What can hang from each mark:
K_729: K_991
K_732: K_991
K_772: K_845 K_991
K_991: K_149 K_697 K_729 K_732 K_772 K_779
K_697: K_991
K_845: K_772
K_149: K_991

Known rows, with every way that one mark hangs from another:
K_729{K_991{K_149 K_732 K_772 K_779}}: [5.51, -1.09, -2.37, -1.92, -0.48, -0.68, -2.09, -6.04, 0.11, -5.55, 1.61, 0.38, 0.08, 3.33, -1.01, 1.75, 0.03, 1.12, -2.84]
K_772{K_845}: [1.68, -0.23, 1.36, -0.25, 2.62, 0.03, 0.68, -2.49, 0.55, -3.40, -0.82, 0.31, -1.39, 0.14, 1.02, 1.46, -0.71, 0.02, -2.26]
K_697{K_991{K_779}}: [1.62, -0.24, -0.46, -2.16, 0.20, 0.37, -0.18, -2.79, 0.99, -5.17, 0.00, -0.92, -0.41, 1.12, 1.02, 1.09, -1.34, 0.27, -3.00]
K_845{K_772{K_991{K_149 K_697 K_729}}}: [4.08, -2.33, 1.08, -2.35, 3.12, -1.61, 0.41, -4.84, 0.60, -5.50, 2.57, -0.24, 0.90, -1.03, 3.57, 1.72, 0.21, 2.34, -0.32]
K_697{K_991{K_772}}: [2.36, -0.15, -0.04, -2.38, 0.81, -0.11, -1.02, -2.84, 0.48, -5.39, -0.18, -0.77, 0.82, 0.46, 0.79, 2.71, -0.53, 1.31, -2.07]
K_732{K_991{K_729 K_772{K_845}}}: [4.22, 0.04, 1.80, -0.29, 3.24, 1.55, 1.02, -4.57, 1.19, -3.76, -1.04, 0.87, -0.59, 0.59, 0.23, 2.07, 1.02, 2.30, -0.73]
K_697{K_991}: [1.71, -0.38, 0.89, -1.50, 1.56, -0.53, -0.69, -2.26, 0.40, -4.75, -0.02, -1.06, 0.86, -0.23, 1.77, 1.66, -1.54, 0.27, -2.57]
K_772{K_845 K_991{K_697}}: [1.54, -1.51, 0.93, -0.16, 4.16, -0.59, 0.30, -4.01, -0.39, -4.28, -0.52, 1.02, -0.60, 0.39, 2.17, 1.50, -0.67, 2.89, -1.63]
K_729{K_991{K_149 K_732 K_779}}: [4.73, -1.38, -1.53, -1.07, 0.16, -1.06, -1.73, -5.54, 0.09, -4.80, 1.71, 0.04, -0.13, 2.56, -0.13, 0.78, -1.06, 0.22, -3.33]
K_845{K_772{K_991{K_149 K_697 K_732 K_779}}}: [3.56, -2.51, -1.16, -2.15, 0.36, -1.51, 0.76, -5.75, 0.70, -5.95, 1.85, -0.19, -0.39, 2.39, 1.98, 1.37, -0.49, 1.45, -1.97]
K_729{K_991{K_779}}: [4.28, -0.45, -0.95, -1.17, 0.42, -0.26, -1.10, -3.36, 0.62, -4.23, 0.50, -0.62, -0.96, 1.25, 0.16, 0.19, -1.18, 0.48, -3.55]
K_149{K_991{K_697 K_772{K_845}}}: [2.28, -1.76, 0.75, -0.12, 3.69, 0.60, 0.05, -3.60, 0.61, -4.50, -2.00, 0.99, -0.71, 0.64, -0.86, 2.89, -1.16, 2.50, -2.87]
K_991{K_697 K_729 K_732 K_772{K_845} K_779}: [3.42, -0.89, 0.02, -1.54, -0.37, 1.40, 2.23, -5.87, 2.04, -5.13, 0.34, 1.65, -0.83, 2.79, -0.65, -0.14, 0.18, 1.63, -1.16]
K_732{K_991{K_149 K_697 K_729 K_779}}: [3.37, -1.05, 0.03, -0.92, 2.63, -1.04, 0.13, -7.41, 1.68, -4.92, 0.61, -0.58, 0.38, 1.61, 1.61, 1.57, -0.20, 0.70, -2.04]
K_729{K_991{K_149 K_697 K_732 K_772 K_779}}: [5.09, -1.88, -2.31, -1.48, -0.36, -1.71, -2.18, -7.23, 0.08, -6.26, 1.64, 0.55, 0.79, 3.56, -0.64, 1.87, -0.83, 1.40, -3.03]
K_991{K_149 K_697 K_732 K_772{K_845} K_779}: [2.51, -1.53, -1.24, -1.06, 0.50, -0.44, 0.18, -6.99, 0.75, -6.08, 0.42, 1.47, -0.87, 3.76, -0.52, 2.77, -0.14, 0.91, -2.25]
K_732{K_991{K_149 K_729 K_772}}: [4.44, -0.28, 0.51, -1.75, 3.02, -0.57, -0.85, -6.16, 0.94, -4.45, 0.37, -0.54, 0.82, 0.72, 0.89, 2.94, 1.27, 1.43, -0.97]
K_697{K_991{K_149 K_729 K_732 K_772}}: [3.92, -0.84, 0.04, -2.89, 0.90, -0.02, -0.88, -5.42, 0.52, -6.14, 2.10, 0.22, 2.39, 1.06, 0.75, 2.03, 0.37, 1.43, -0.69]
K_149{K_991{K_779}}: [2.03, -0.89, -0.47, -1.50, 1.60, 0.84, 0.25, -2.47, 1.76, -3.56, -1.55, -1.11, -1.67, 0.98, -0.81, 0.59, -1.15, 0.56, -4.27]

Rows:
[3.07, -0.11, 0.94, 0.28, 3.06, 0.59, 0.17, -4.10, 0.54, -3.78, -2.07, 0.53, -1.09, 1.34, -0.01, 3.33, 0.38, 1.84, -1.87] | K_732{K_991{K_772{K_845}}}
[2.31, -0.94, -0.29, -0.97, 1.69, 1.17, 1.40, -4.12, 0.36, -3.97, -0.34, 1.25, -1.96, 2.62, 0.44, -0.19, 0.22, 2.37, -1.95] | K_772{K_845 K_991{K_732 K_779}}
[2.16, -0.52, -1.43, -2.49, -0.68, -0.77, 0.10, -4.79, 1.78, -5.34, -0.62, -0.76, -0.87, 2.33, 0.19, 1.46, -0.48, 0.42, -3.04] | K_991{K_697 K_772 K_779}
[4.43, -1.41, -0.82, -0.43, 1.18, 0.42, -0.89, -4.95, 0.05, -5.70, 0.05, 1.64, -1.07, 2.05, -0.84, 2.02, -1.04, 2.42, -2.72] | K_729{K_991{K_697 K_772{K_845} K_779}}
[3.59, 0.30, -0.69, -3.36, -0.56, 1.11, 0.86, -4.16, 2.48, -4.61, 0.38, -0.46, -1.07, 1.24, -0.02, 0.31, 1.13, 0.81, -1.69] | K_991{K_729 K_772 K_779}
[3.59, -1.31, -0.01, -2.24, 0.79, -1.69, -0.08, -6.84, 1.24, -5.49, 1.67, 0.12, 1.79, 1.68, 0.85, 1.33, 0.26, 0.78, -0.97] | K_991{K_149 K_697 K_729 K_732 K_772}
[2.63, -0.96, -0.38, -1.17, 2.07, 2.36, 0.45, -3.00, 1.22, -4.25, -1.91, 0.92, -2.53, 1.63, -2.22, 2.22, -0.16, 2.19, -3.30] | K_149{K_991{K_772{K_845} K_779}}
[5.51, -1.23, -1.16, -1.38, 0.84, -1.61, -2.56, -5.48, -0.53, -5.11, 1.63, 0.24, 1.25, 2.20, -0.30, 2.28, -0.26, 1.15, -2.42] | K_729{K_991{K_149 K_732 K_772}}
[2.96, -0.94, -0.43, -0.64, 2.93, -2.33, -1.55, -6.92, 0.39, -5.28, -0.59, -0.72, 1.09, 1.82, 1.06, 4.28, -0.13, 1.10, -2.34] | K_732{K_991{K_149 K_697 K_772}}
[3.24, -1.91, -0.87, -2.29, 1.80, -0.88, 0.39, -7.43, 0.78, -5.44, 2.16, 0.23, 0.72, 2.19, 1.77, -0.32, 0.45, 2.28, -1.33] | K_772{K_991{K_149 K_697 K_729 K_732 K_779}}
[2.35, -1.21, 0.41, 0.31, 3.77, -2.75, -1.15, -6.35, 0.36, -4.61, -0.47, -1.03, 0.89, 1.17, 2.10, 3.27, -1.16, 0.16, -2.76] | K_732{K_991{K_149 K_697}}
[2.50, -0.66, -0.54, -2.50, 1.83, -1.03, -2.23, -4.28, -0.39, -6.21, 0.90, -0.47, 1.44, 0.69, 1.08, 4.43, -0.24, 1.16, -1.96] | K_697{K_991{K_149 K_772}}
[3.37, -2.00, 0.29, -1.78, 3.15, -1.88, 0.05, -6.71, 0.16, -4.98, 2.13, 0.19, 1.76, 1.03, 2.57, 0.29, 0.22, 2.25, -0.85] | K_772{K_991{K_149 K_697 K_729 K_732}}
[3.49, -0.54, 0.28, -3.24, 2.12, -0.10, -1.52, -4.68, 0.47, -6.18, 1.82, -0.05, 1.96, -0.13, 1.33, 3.05, 0.46, 1.68, -0.67] | K_697{K_991{K_149 K_729 K_772}}
[2.37, -0.95, -1.98, -2.49, 0.39, -1.62, -1.10, -6.28, 1.07, -6.09, 0.43, -0.53, -0.29, 2.52, 0.59, 3.11, -0.05, 0.40, -2.80] | K_991{K_149 K_697 K_772 K_779}
[3.56, 0.05, 0.59, -1.32, 1.47, 0.92, 1.35, -4.74, 2.31, -3.52, -0.58, -1.03, -0.83, 1.30, 0.89, -0.13, 0.32, 0.50, -2.21] | K_732{K_991{K_729 K_779}}
[3.51, -1.38, -0.07, -1.63, 2.90, 1.19, 1.01, -6.15, 0.31, -4.80, 1.82, 1.75, -0.99, 1.97, 0.93, 0.17, 1.34, 2.79, -0.71] | K_772{K_845 K_991{K_149 K_729 K_732 K_779}}
[4.10, -0.88, -0.84, -1.75, 1.95, -0.62, -0.38, -7.89, 1.61, -5.67, 0.44, -0.26, 0.38, 2.24, 0.61, 2.62, 0.67, 1.66, -1.69] | K_732{K_991{K_149 K_697 K_729 K_772 K_779}}
[3.14, -1.22, 1.24, -1.30, 5.35, 0.19, -0.14, -4.75, -0.52, -4.34, 1.58, 1.31, -0.31, -0.50, 2.22, 1.78, 1.27, 3.09, -0.20] | K_772{K_845 K_991{K_149 K_729}}
[3.49, -1.16, 1.55, -1.10, 1.99, 0.78, 1.36, -2.97, 1.98, -2.91, -0.31, -0.47, 0.42, 0.17, -0.31, -1.21, -0.85, 1.01, -2.53] | K_149{K_991{K_729 K_732}}
[2.80, 0.03, -1.57, -2.56, -1.99, 0.20, 0.82, -4.35, 1.89, -4.51, -0.44, -0.63, -1.09, 3.32, -0.75, 0.41, 0.34, 0.04, -2.83] | K_991{K_732 K_772 K_779}
